What can hang from each mark:
X: C
F: D S
L: D
B: C J S
D: F L
J: B
S: B F
C: B N

Every row comes from one small tree of marks. Brackets hold a mark, then the marks that hang from it, in alphabetical order. Every link used is in the known rows. Which tree was each row made from?
Known rows:
[C N]: [ 2.788  0.677  3.667  1.659 -0.744  4.002 -2.334 -1.254 -2.652 -0.222
  1.687 -1.486  4.380  1.469  2.561 -2.344  1.170 -0.822]
[X C]: [ 1.957 -1.743  5.734 -0.103  0.000  4.559 -0.032 -2.861 -1.990  0.386
 -0.239 -0.928  3.126 -1.827 -0.572 -1.091  0.069 -3.828]
[B [C N] [S [F D]]]: [ 0.363 -0.497 -1.056 -0.286 -1.001 -1.060  0.633 -1.886 -1.038  0.321
 -0.969 -2.284 -2.524  0.085  1.897 -0.027  0.929  4.681]
[J [B S]]: [ 3.364  0.482  3.684  0.540  0.273 -1.415 -1.329 -3.053 -0.025 -0.842
  0.961 -0.455  2.755  2.092  1.254  0.090  1.148 -5.551]
[S [B [C N] J] F]: [-0.693  1.812 -0.681  2.258  1.148  2.792  0.982  0.592 -2.435  2.124
 -2.714 -0.258 -1.775  3.776 -1.607 -1.225 -1.726  0.685]
[F D]: [-0.811 -0.455  1.792 -1.677 -1.174  3.693 -4.170 -1.975 -2.050  0.614
  1.245  1.048  3.087 -3.029  1.860 -0.880  0.829 -2.697]
[C [B J [S F]]]: [-0.133 -0.456 -3.580  1.365 -0.100 -3.882  0.372  2.277  2.690 -1.610
 -1.187 -1.066 -2.061  3.542 -1.623  1.620  0.659  0.184]
[D [F [S [B C J]]] L]: [-1.188 -1.885  0.449 -0.480  1.281  5.129  1.781  0.127  4.439 -2.071
  2.051  1.801  2.869 -2.303 -2.725  2.162 -0.998 -1.415]
[B C J [S F]]: [-2.197  0.364 -4.497  0.152 -0.995 -2.093  1.935 -0.884  2.142  2.242
 -2.475 -1.036 -1.040  3.058 -0.180  0.174  1.103  0.735]
[B [C N] J [S [F [D L]]]]: [-2.084 -0.954 -3.777  0.081 -1.180 -3.823  2.009  0.856  1.563  1.524
 -1.049 -0.383 -2.335 -0.372 -0.686 -0.633  0.655  5.797]
[S [B [C N] J] [F [D L]]]: [-1.614  0.119 -0.824  0.768  1.103  1.864  0.530  1.284 -0.586  1.557
 -1.902  1.561 -2.338 -0.859 -3.852 -0.368 -2.157  2.721]
[C [B J S]]: [ 0.118  1.127 -2.299  0.059  0.423 -5.554  1.327  1.131  1.297 -0.647
 -0.722 -0.661 -0.559  1.918  0.365  0.116  1.546 -1.156]
[L [D [F [S [B C]]]]]: [ 1.661  1.220  1.412 -2.729  0.850  4.072 -2.095 -2.094 -0.872  1.109
  1.368 -0.590  1.540 -0.925  1.158  1.484 -0.273 -3.026]
[L [D [F [S [B J]]]]]: [-0.958  0.355 -0.861 -1.934 -0.389  1.547 -4.166  1.739 -1.968  2.027
  1.861  0.658  2.659 -0.904  0.645  0.721 -0.631 -3.078]
[F [S [B C J]]]: [-2.158  2.744  0.073 -0.758  1.004 -0.015  1.226  0.982 -0.579 -0.361
 -0.422  3.306 -0.416 -0.697  2.145 -0.610 -1.233 -3.140]
[X [C [B J [S F]] N]]: [ 1.717 -1.993  1.196  2.399  0.203 -4.536  3.173  2.394 -2.181 -1.339
 -1.539 -3.157 -3.959  1.388 -1.542 -0.295 -0.751  3.278]
[C [B J] N]: [ 1.695  2.172  0.841  2.597 -0.087 -1.001  0.245  1.887 -2.463 -0.542
  0.737 -1.188  0.196  3.452  1.569 -2.054  0.650  0.133]
[X [C [B J] N]]: [ 2.075  0.000  4.294  2.104  0.352 -1.021  2.574  0.949 -4.320 -0.072
 -0.458 -1.921 -1.117  0.544 -0.088 -2.109 -0.643  0.098]

Write each row's tree:
[-0.123 -1.651  1.248  0.591  1.111  4.039  2.009  1.102  2.343 -2.229
  2.614  0.953  2.371 -1.882 -1.678  0.879 -1.019  1.020] -> [D [F [S [B [C N] J]]] L]
[-0.566  3.173  0.316  1.118 -0.871  1.258  1.588 -1.504 -2.713  3.500
 -0.326 -0.544  1.521  2.841  3.050 -3.526  1.231  0.057] -> [B [C N] J]
[ 1.060 -0.325 -1.389 -0.194 -0.021  1.222  1.400 -3.450  3.267 -0.043
 -1.863 -2.027 -0.207  2.381 -0.018  1.514  1.373  0.426] -> [B C [S F]]
[ 0.218 -3.838 -1.613 -0.873 -0.831 -0.109 -2.364 -0.027  4.438 -1.557
  0.393 -0.066  1.278 -2.489 -2.722  1.998  0.737  1.444] -> [B [S [F [D L]]]]
[-2.681 -0.275 -1.581 -0.394  1.304  2.754  0.175  0.225  1.649  1.715
 -2.502  2.610 -2.003 -1.646 -5.096  0.798 -2.039 -0.037] -> [S [B C J] [F [D L]]]
[ 0.056  2.130 -0.157 -1.556  0.074  1.003 -1.402  0.649 -3.527  2.603
  1.429 -0.597  0.541  0.228  2.219 -0.468 -0.609 -0.113] -> [L [D [F [S [B [C N] J]]]]]
[ 3.255 -1.271  2.148  1.866 -0.168  0.376 -2.229 -1.930  1.301 -1.695
  0.553 -0.899  1.701  3.571 -0.727  1.586  0.247 -3.912] -> [J [B [S F]]]
[-2.970  0.078 -4.324  0.009 -1.917 -4.348  1.320  0.650 -1.853  2.643
 -1.607 -1.066 -3.406  0.671  1.962 -1.251  0.655  4.951] -> [B [C N] J [S [F D]]]
[-2.379  1.102  0.569 -1.335  0.650 -1.777  1.060  2.687 -0.266 -1.207
  0.910  4.417 -1.998 -5.218  0.635 -0.889 -1.791  1.699] -> [F [D L] [S [B [C N] J]]]
[ 2.345  1.909  1.197 -0.283  0.315 -1.689  2.782 -3.465 -0.672  0.725
 -0.741 -2.619  0.590  1.452  3.492 -1.753  2.334  1.898] -> [B [C N] S]
[-0.720 -2.048 -3.661  0.248  0.013 -4.701  0.261  2.833  4.602 -2.079
 -0.509  0.398 -2.364 -0.386 -3.683  2.137  0.310  2.083] -> [C [B J [S [F [D L]]]]]
[-0.899  1.881 -0.967 -2.554  0.242  1.777 -1.663 -0.338 -1.380  2.836
  0.875  0.251  1.049 -0.454  1.130  0.506 -0.467 -2.762] -> [L [D [F [S [B C J]]]]]
[ 1.518 -0.081  1.499 -0.093 -0.078 -0.584 -0.077 -4.111  0.176 -0.411
 -0.613 -0.430 -1.879  1.548  0.500  1.480  0.011 -2.228] -> [J [B C [S [F D]]]]
[-0.613 -1.412  2.418 -2.161  1.085  1.372 -2.392  1.851  1.854 -3.916
  2.054  4.687  1.119 -6.906 -0.953  1.095 -1.662 -1.675] -> [F [D L] [S B]]
[-0.380 -0.544 -3.206  1.588 -0.833 -6.195 -0.198  3.892 -1.622 -1.211
 -0.361 -1.724 -4.271  1.571  0.532 -0.050  0.142  4.764] -> [C [B J [S [F D]]] N]
[-0.562 -2.212  1.838 -1.841 -1.045  2.320 -3.110  1.205  3.627 -4.074
  3.788  3.974  2.868 -6.123  0.795  0.996 -0.058 -0.924] -> [F [D L] S]
